Known rows, with every step that occurs
meru > fima > mifiz > sema: [  6  -5   8  -5  15   1 -20  14 -15   1  -3  18  -3   2  -6  15   1  -3
   7  -3  -1  -5   6   8  -5 -12]
fima > mifiz > vabiz > meru: [ -7   1   6  -4   1   1 -16 -12   6   3  -4  -5   6  15  -8   3   5   4
  -3  10  25  10  -7  24  -3  -1]
vabise > meru: [ -2   0  -9   2 -10  -7  13 -10  -1  -4  15   0  -8  -2   1  -4   5  -6
   5  -5 -12  15   8  -3   6   5]
meru > fima: [  3  -7  -1   8   3  -8  -8   0 -15  -9  -2  17  -4   1   7   5  15 -10
  10 -11 -17  -3  -5  -1  -1  -5]
mifiz > sema: [ -3   9  -9   1   9   6   5 -10 -12 -10   4  10  -2   1  -1  -1   1 -13
  -7  14  -7  -1  18   7  -4  -9]
refe > meru > fima > mifiz: [ -8 -14  -1   4  12  -8 -17  11 -10  21   3  17   5   2 -11   8   2   2
  15 -12   1  12  -8   7  -6   2]
vabise > meru > fima > mifiz > vabiz: [  7  -9   6  -9 -14 -19  -6  10  12  -5  10  -1  -3  -3  -9  20  10  11
  11 -12  13  10  -8  -2  24   1]
roli > mifiz: [  8   2  -4  -5  10  -5   2  -6 -11   0  14   3  12   8 -12 -11  11  -8
  -5  -5  -5  12  -4  -7  -6   5]
vabiz > mifiz > refe: [  4   1   3  -1   9  12  -5   1  -7 -12 -13  18   7  18   5 -10   6  -1
 -11   4   9 -24  -5  10  -7 -10]
vabiz > mifiz > sema > ruri: [ 11   5  13  -6  14  16   3   2  -1 -15  -3   9  -8  20  15 -16 -21 -21
  -8  28  -1 -24  14   9  -8  -1]
roli > mifiz > vabiz: [  8   8  -4  -9   1 -11   6  -8   5 -11  16  -5  17   6 -17  -3  15  -2
 -13   1  15  11  -8  -6  12   3]
mifiz > vabise > meru > fima: [ 15   2  -1   7 -15 -13   9  -3  -8   4   2   3   1 -21   4  22  12  10
  11 -17  -1   3  -1 -14  15  -3]
refe > meru > fima > mifiz > sema > ruri: [ -4  -5   4  -1  20  -2 -14  15  -1  10   5   9  -6  -3  -3   8 -19  -9
   9  10   3  -2   6   7 -13   2]
roli > mifiz > fima: [  4   2  -4   0   5  -9   3  -1   6   2  16  -3  16  -8 -10 -14  20   6
 -12  -1  -2   3  -7 -12   3  -1]
ruri > sema > mifiz > refe > meru > vabiz: [-28  -8  -3   8  -1 -10   6   8   0  -5 -22   9   3 -13   5 -10  -8  -9
 -13  -3  -9  -1   3 -20   4   3]
refe > mifiz > sema > ruri: [  8   0  -9 -13  13   3   3  -4  -1 -15   0   8  -8  16   7  -1 -24 -20
 -11  32  -1 -11  13  11  -7 -13]
fima > mifiz > refe > meru: [-17  -3 -13   1  13   4 -14   4  -1  12   0  16  13   3 -17   2  -1   8
  -2   2  15   7  -8  13 -18  -4]
vabiz > mifiz > sema: [  5   7   7  -4  14  16   3  -1 -13  -5  -3  12   1  14   3 -11  -8 -10
  -9  16   4 -17  19  12   4  -8]
fima > mifiz: [  2  -9   1  -6   8   1 -14   3  -7  -1  -1  19   1  21  -5  -5  -3  -5
   8   2  -4  10  -9  12 -14  -2]
refe > meru: [-18   1 -19  10   8  -2   7 -11  -6   9  10   9   5   0  -6  -7   1  -7
   2   3  -6  16   5   6  -4   6]
ruri > sema > mifiz > fima: [-10 -10   6  10  -7  -6   3   5  16 -13  -1  -2  -5 -14  19 -21  -1 -10
 -20   5 -30 -17  -1 -16   9  -1]
vabise > meru > fima > mifiz > sema: [  6  -4   8  -8   2  -7  -7  13  -8   6  10   3  -9 -11  -7  18   1   5
  11  -9   1   5  14   0   9  -4]
sema > mifiz > vabise > meru: [ 11   0   2   1 -22   3   9  -4  -4  -1  -1 -19   0  -8   6  -1  -7   8
   2  -8  -6   4   4 -19  14   5]
fima > mifiz > sema: [  0   0   1  -9  15   9 -11   4 -10   0   1  15   0  11  -9   2  -8  -5
  -1  13   4   3   9  15 -10  -8]
fima > mifiz > vabise > meru > sema: [  8   3  -1  -4 -10  11   8   7  14  21   0  -7 -10  -5   0  18 -14  20
  15  -8   3  11  -6   6  -4   5]
roli > mifiz > refe > meru: [-10   9 -16   2  15  -4   3  -4  -6  13  13   0  25  -9 -23  -5  12   6
 -15  -6  15   9  -4  -6 -10   2]

Rows
[-14   1   7   9  -3  22  -6  -9   0  11 -14 -33 -19   7  16 -13  -7  -3
   5  -7 -20  -8   4  15 -16   6]
vabiz > meru > sema > mifiz
[ -7  -3   0   1 -18  12  11   4  13   0   5 -33 -26  -2  12  -9 -11   2
  10 -14 -29   2   8  -5   5  12]
vabise > meru > sema > mifiz
[ -7   3  10  -5   2  14 -10  -3  32   2  -7 -20 -19  17  10   3 -17  -1
   7  18  13  -4 -12  28 -21  10]
fima > mifiz > vabiz > meru > sema > ruri
[ -3  -6  10   3  11   2 -33   2 -14   9 -20   8   4   1   0  14  17   9
   5 -12  15 -12 -11  18 -22 -13]
vabiz > meru > fima > mifiz > refe
[-10  11  -4   6  -3  -1  -1 -26   4  -7  -2 -10   4   5   0   1  15  -4
  -8  11  18   5   2  17   3  -2]
mifiz > vabiz > meru
[  2  -7  -1   6 -11 -17   5   0  -7  -4  11   2 -10 -12   5   9  14  -2
  14 -18 -14   7   3 -10  13   3]
vabise > meru > fima
[ 10   7  -8   3 -15  -3  18 -13  -3   2   6   0   4 -11   2  10   2   7
   3  -2   3  11   3  -8   9   1]
mifiz > vabise > meru
[  1  14   3  -2   4  -8   1 -21   1   3  10 -19  18   3 -14  -3  18   0
 -15   2  27  12  -2   6   4   4]
roli > mifiz > vabiz > meru
[ -6  -8   2   5 -10   3  -7   3   8 -10  -2 -13  -1  -3   7 -20   6   3
  -6   2 -20 -10  -3 -10   7  -4]
sema > mifiz > fima
[ -7  -5   3   7  -2   2  -3   4   1 -23 -11   7  -3  -5  17 -13  -2 -15
 -21   0 -21 -23  -2 -12  -6  -4]
ruri > sema > mifiz > refe
[ 14   1   5  -6 -10  11   8  11  26   9   1 -11 -20   1  12  12 -29   9
  18   5  -2   1 -11   4 -17  13]
fima > mifiz > vabise > meru > sema > ruri
[-21  -6   1   7   5  -7   9   6   7  16 -14  11  13   0  -3 -14   2  12
   1   5  12   2   1  -3  19   0]
refe > meru > vabiz > mifiz > fima
[ -1  -2   1  -4 -13   1  -4  -5   8 -24  -3 -14   0  12   2 -10   2  -5
  -9   4  -4  -2  -2  -5  16   1]
sema > mifiz > vabiz
[ 13  10   3  -9  16   1   6  -1  -4 -10  16  -4   3   4  -5 -12 -11 -19
 -11  19  -2  -3  10  -7 -14   5]
roli > mifiz > sema > ruri
[ -5   3  -2  -4 -27   5  15   1  30 -10   7 -42 -21  -5   7   0  -6   8
   0  -8 -10   1   4  -6  23  11]
vabise > meru > sema > mifiz > vabiz
[ 10  10  -4   4 -15  10  23  -2  24   0   3 -16 -22 -10  19   8 -19   1
  12   6 -11  -2  -3  -4  -9  11]
mifiz > vabise > meru > sema > ruri
[-12  -5   0   5 -23   7  11   8  30   3   7 -40 -22 -19  12 -10  -1  16
   3 -11 -27  -7   4 -10  14   6]
vabise > meru > sema > mifiz > fima
[  5   1  16 -10  -2   0  20   8   3 -13 -10   1 -14  11  11  -8 -23 -10
   5  18   6  -6  23  -9  14   7]
vabise > meru > vabiz > mifiz > sema > ruri
[-23   5 -20  12   6   9  13  -5   9  18   8  -4 -10  -3   1  -2  -6  -1
   8  -2 -14  10   2  14 -11   8]
refe > meru > sema
[ 20  11  -2  -2   5  -2   6  -7 -13   7   4   5  23   0 -11   1   8   3
  -7  -4   9   8  -9 -11  -3   0]
roli > mifiz > vabise
[ 23  -1  14   4 -11  -4   7   5  -9  10  -5   6   5  -6   9  13   3  12
   8 -16  10 -13  -1 -10  23  -2]
vabiz > mifiz > vabise > meru > fima
[ 15   6   2  -8 -11 -18  22  -1  -9  10  -2  -4  17 -11 -15  10   6  13
   6 -14  16  28  -1 -29  18   6]
roli > mifiz > vabise > meru > vabiz
[-13   3  -7   5  13  10  -1  -1  -3   9  -4  12  15   7  -4 -11   1   5
 -12   5  16 -14   0  11  -4  -4]
vabiz > mifiz > refe > meru
[ 13  -1   2  -4   3   6 -11   2  -9   8  -9  19  11  12  -5   8  -6   6
   6   4   9   7 -13   7 -11  -6]
fima > mifiz > vabise
[  6   6  -6  -6  11  -1  -3  -3  -9  -6   6   4  19   0 -14  -6  18   1
 -15  -5   6  -1  -9  -7 -12  -5]
roli > mifiz > refe
[-14  -1 -15  14   8  -8  -7   1  -8   5  -3  12   8 -15  -4  12  18   4
   2 -13   1  -6  -5  -1  -4  -8]
mifiz > refe > meru > fima
[-25   1 -17   7   5  -8   5  -3  -7   1 -18  17  10  -4 -11   3   8   4
   2   0  10  13   1  -3  -4  -4]
mifiz > refe > meru > vabiz
[  6  -1   7 -11  15  10 -10   7   2 -10   2  11 -10  16   2  -5 -23 -17
   2  26  -3  -5   6  12 -22   0]
fima > mifiz > sema > ruri
[ 17  -6   9   4 -23  -6   0   6  -9   1  -6 -16  -2 -18   8  12   3  11
  10 -23 -10  -5   0 -24  21   1]
sema > mifiz > vabise > meru > fima
[ 12  -1   1  -5 -10  -1   2   1   0  13   2   5   4  -1  -6  13  -7  14
   9  -2  11  15  -5   0   3   3]
fima > mifiz > vabise > meru
[  5 -11   5  -3   8  -2 -27  16 -10  -6 -13  24   4   3  -4  14  13   7
   7 -13   4 -12 -16   5 -14 -14]
meru > fima > mifiz > refe
[ -6  -4  18  12 -10 -12  -8  -5   4 -11 -11 -15  -6 -13  19   1   7 -13
 -14  -5  -4 -17  -1  -6  17   1]
ruri > sema > mifiz > vabiz > meru > fima
